Every row comes from one small tree of marks. The marks that hang from a mark follow it in brackets, in alphabetical order. Every link used is in the known rows. Which tree was each row made from?
Known rows
tizun{dulu{tanak} foti{dolo gure}}: [ 15.9  -3.1 -14.5 -16.1  -4.8  -4.1   7.2  -9.1  -9.5 -11.7  -8.5  36.9
   4.9 -55.4  -4.2  21.9  -2.1  -6.1 -24.8 -21.0]
tizun{dulu foti{dolo}}: [ 12.7  12.7 -15.0 -10.5  -5.8  17.1  10.1 -24.7 -10.8 -28.9  -5.7  34.9
  -2.0 -23.3 -34.3  12.1  29.2 -15.6 -13.2  -2.9]
foti{gure{dolo} tizun{dulu{ladi}}}: [ 19.0  -3.2  14.5   1.4  21.6 -12.7   1.9  13.9  -8.4  32.2 -17.4  -2.1
   1.2 -13.3 -14.0  18.6   0.6   2.7  -5.2   0.8]
foti{gure{dolo} tizun}: [-19.0   1.7 -21.9   6.3  45.6  -2.2  11.0  20.1 -23.2   1.0 -17.4 -11.4
  -0.9  10.4  -9.8  38.8  -3.3   9.4 -18.7  17.3]
tizun{dulu{zutebob} foti{dolo gure}}: [ 18.4 -15.0  -3.9 -22.0   1.0  17.2  10.1 -21.0  -6.8 -11.1   0.0  26.3
  22.1 -55.6 -20.7   2.8  10.9   3.1 -18.6 -23.6]
foti{dolo gure tizun{dulu{ladi}}}: [ 59.5 -18.8  -2.5   8.1  -5.5  14.0 -14.9  14.1 -19.1  -2.6   0.9  15.0
   6.1 -40.1 -28.0  -1.2  56.4   6.5 -27.8 -27.4]
ladi{dulu{tanak}}: [-39.8  -3.0 -17.5  -7.6 -11.8 -23.4   5.9   4.3 -17.4  37.3 -40.6  14.2
 -17.5 -22.4 -19.5   2.0  -3.9 -16.8 -15.6  -3.4]
tizun{dulu{ladi} foti{dolo}}: [ 19.8  11.2  -7.5 -10.0 -11.3  13.4  12.0 -36.4  -9.7  -0.2   3.8  30.2
   5.6 -33.6 -45.6   2.2  44.1 -20.4 -18.9 -25.1]
gure{dolo foti}: [-56.3  25.7 -15.9  13.6  22.2 -13.9  18.5 -24.9 -27.4  -2.5  -9.9   6.7
 -14.6  22.6   0.4  36.4 -38.9  -1.5 -19.5  42.6]
gure{foti{tizun}}: [-36.1  18.5 -30.6  11.0   6.6   2.8   7.5 -17.8 -23.3 -11.6  13.6  -6.2
 -17.6  23.3  -4.1  19.5 -20.0  -7.2 -21.4   0.0]
tizun{foti{dolo{gure}}}: [-36.6  20.4 -45.3  -7.4  12.4  29.4  28.1 -25.4 -22.5 -20.8  31.3  35.3
   2.7  -7.9 -54.3  14.4  75.8  -2.0 -31.3 -22.6]
gure{foti{dolo tizun}}: [  5.4   6.6 -37.8  22.1   8.4  10.9  -6.9 -14.4 -36.4 -40.9  26.6   5.9
 -14.6   2.0  -4.2  18.2  23.9  -2.8 -37.5  -6.6]
dolo{gure{foti{tizun}}}: [-56.9  25.9 -30.9   4.8   9.3   8.7  12.7 -21.3 -22.2  -4.4  37.6  14.0
 -20.4  29.8 -17.6  11.3  15.1  -1.4 -22.8 -16.0]
foti{dolo gure}: [  4.7 -13.3 -41.6   8.6   9.0  21.6   0.9  17.2 -34.3 -28.8 -19.1  12.8
  12.5 -28.3 -35.4  12.8  50.1  25.9 -50.4   5.8]
dulu{ladi}: [-44.2   6.7 -22.0  -1.4  -5.7   0.8  15.2  -5.5 -16.7  37.7 -29.6  -3.3
  -4.8  -2.6 -49.7   2.9  43.5  -7.7 -39.3  -5.2]
dulu{tanak}: [-72.6   0.8 -26.1 -11.9  -6.7 -22.1  15.4   4.2 -12.6  29.3 -43.5   4.8
 -25.4  -1.6  -5.4  18.4   4.2 -16.1 -40.6   6.2]
foti{tizun}: [-37.6   6.0 -32.3  -0.3  10.6   6.4   6.9  13.1 -16.0   6.0 -16.7 -12.0
 -15.3  20.7 -22.2  13.1  27.6 -13.0 -23.7  -4.9]
ladi{dulu{zutebob}}: [-33.0 -13.8  -8.8 -13.8  -8.6  -5.7   8.5  -5.3 -18.8  38.5 -31.2   1.7
  -3.1 -29.2 -38.3 -20.5  11.9  -5.4  -6.4  -3.8]
dolo{gure}: [-79.3  15.0 -31.3  -8.5   2.6  12.8  22.4   1.8 -16.9  11.5 -12.5  18.3
 -10.4  14.7 -46.9   5.5  53.4   5.7 -30.9   6.0]

Write each row's tree
[-12.1  21.4 -15.4 -17.5  -1.4  26.7  17.0 -27.3  -9.8 -22.4  16.7  51.2
  -3.1 -17.3 -42.7   5.2  59.6  -9.6 -12.4 -10.2] -> tizun{dulu foti{dolo{gure}}}
[  4.5  -4.9  -6.7  -3.7   2.6   9.8  -7.5  24.9  -8.9  -5.3 -23.1   4.3
  -2.6  -5.1 -13.1   6.8   2.2   3.9  -6.3   1.8] -> foti{gure tizun{dulu}}
[-23.4   0.0  14.0 -31.7  28.3 -10.3  28.1 -20.0  -0.9  24.1 -17.0  13.0
  11.3 -27.9  -5.3  25.8 -52.3  -0.7   8.1   9.0] -> tizun{dulu{zutebob} foti{gure{dolo}}}
[ 24.7 -13.9 -39.3  14.4  17.0  21.8  -7.9  24.1 -32.3 -29.2   0.8  -4.2
   7.1 -20.1 -21.1  12.5  52.3  14.3 -45.1 -14.4] -> foti{dolo gure tizun}
[ 14.3 -13.3   7.7  -4.2  -8.3   2.3 -15.2 -26.1 -17.5 -17.7  16.8  12.5
 -17.0 -19.1  20.6  -4.1   3.2  -9.7 -11.4 -16.0] -> gure{foti{dolo tizun{dulu{zutebob}}}}
[  7.6   6.7 -47.8  -0.9  18.2  27.9  19.2 -17.2 -26.3 -34.1  10.3  19.3
  24.8 -38.2 -41.1  21.5  32.1  16.8 -36.9 -13.7] -> tizun{foti{dolo gure}}
[-38.6  21.7 -17.4  15.4  32.8 -14.6  11.1 -17.3 -28.6  -7.7   7.6  -7.0
 -22.3  34.2   8.7  41.1 -34.9  -6.8  -9.0  22.8] -> gure{dolo foti{tizun}}
[ -8.9 -10.3  11.7 -10.2  21.3 -32.1  -1.9  28.1  -3.6  22.9 -35.2   0.5
 -21.5 -11.7  32.0  35.1 -35.2  -6.1  -6.0   9.2] -> foti{gure{dolo} tizun{dulu{tanak}}}
[ -4.7   2.3   5.7  -4.0 -12.2  -4.1  -2.2   6.0  -3.0  32.0 -19.6  -2.1
 -17.1  -0.4 -29.5  -2.7  29.2 -17.9 -10.8 -13.4] -> foti{tizun{dulu{ladi}}}
[-32.0  22.9 -30.1  -7.5  46.8   2.1  35.2 -15.0 -17.0   2.1  -7.8   6.2
  14.0  -1.3 -28.4  45.7 -24.0   8.4 -13.4  13.2] -> tizun{foti{gure{dolo}}}
[-26.1  12.9  16.1  -2.2  11.5 -44.8  -2.6 -14.4  -7.0  11.8 -10.4   9.9
 -42.1   9.6  50.1  40.8 -64.1 -25.9   1.8  15.9] -> gure{dolo foti{tizun{dulu{tanak}}}}
[ 46.3 -16.3 -12.8   4.3   0.9  20.2 -18.7  23.4 -20.1 -30.6  -7.5  15.7
   1.1 -27.4 -15.0   6.8  42.3   8.8 -23.3 -10.2] -> foti{dolo gure tizun{dulu}}
[ 18.4  -6.5   2.3  -1.7  -4.0   3.7  -3.6  13.5  -8.5  28.5 -16.7  -1.9
   1.5 -18.2 -29.6  -1.2  19.2   2.6 -14.1 -20.7] -> foti{gure tizun{dulu{ladi}}}
[  0.5  17.3   9.2 -12.4  25.1  -5.5  26.0 -25.6  -6.0  26.4  -8.8  17.2
  16.3 -23.2 -32.0  25.4 -22.0  -2.6   1.5  -1.5] -> tizun{dulu{ladi} foti{gure{dolo}}}
[-48.6 -23.7  -5.6 -24.5 -14.9 -31.7   8.2   0.7 -11.5  60.4 -40.3   2.7
 -17.8 -38.6  -6.6  -8.1 -11.6 -21.9 -12.0 -17.1] -> ladi{dulu{tanak zutebob}}
[ 13.4   0.5  -2.4   3.4 -13.8 -20.0 -20.1 -15.8 -14.9 -19.9   4.2  27.3
 -32.5 -16.8  35.6  17.4  -4.6 -21.1 -20.2 -15.0] -> gure{foti{dolo tizun{dulu{tanak}}}}
[-72.7 -23.7  -0.7 -30.0 -16.9 -35.9  14.9 -12.8  -4.5  82.7 -38.1  -8.5
 -14.2 -33.1  -7.8   1.9  13.8 -23.0 -44.0 -32.2] -> dulu{ladi tanak zutebob}
[ -1.9  17.3  19.4   8.7  10.7 -25.5   1.0 -31.9 -12.9  16.9   5.6   5.4
 -20.8  12.4   4.9  22.6 -30.4 -16.9   4.1   6.4] -> gure{dolo foti{tizun{dulu{ladi}}}}
[ 10.2  -0.7   7.4   0.0  28.4  -2.9  -0.3  25.4 -10.8  -3.4 -28.0   1.1
  -8.3   3.2  -0.2  26.8 -16.9   4.7   2.5  22.5] -> foti{gure{dolo} tizun{dulu}}
[-34.1  26.2  -3.4  -0.1  -6.0   7.2   3.2 -21.5 -12.4  -6.8  31.4  29.9
 -27.7  21.1  -6.8   6.2   1.7  -4.4   1.7  -4.9] -> dolo{gure{foti{tizun{dulu}}}}
[-61.1 -23.1  21.6 -35.7 -25.7 -33.3   5.7   1.4   9.9  55.1 -57.6  11.1
 -26.8 -28.5  17.7   1.1 -19.0 -27.7 -20.3  -2.0] -> tizun{dulu{tanak zutebob}}
[-20.7   8.4 -11.0 -28.9  -4.3 -14.3  19.3 -14.4   3.7  14.1 -23.5  27.9
  -0.9 -33.6  -1.1  24.5 -39.4 -11.3 -11.1 -10.9] -> tizun{dulu{tanak} foti{gure}}
[-13.6  18.0  -3.0   5.0  -6.2  -0.6  -1.8 -18.6 -12.7 -14.4   3.9   9.4
 -24.8  18.7   6.5  11.5 -29.5  -9.1  -1.2   4.9] -> gure{foti{tizun{dulu}}}
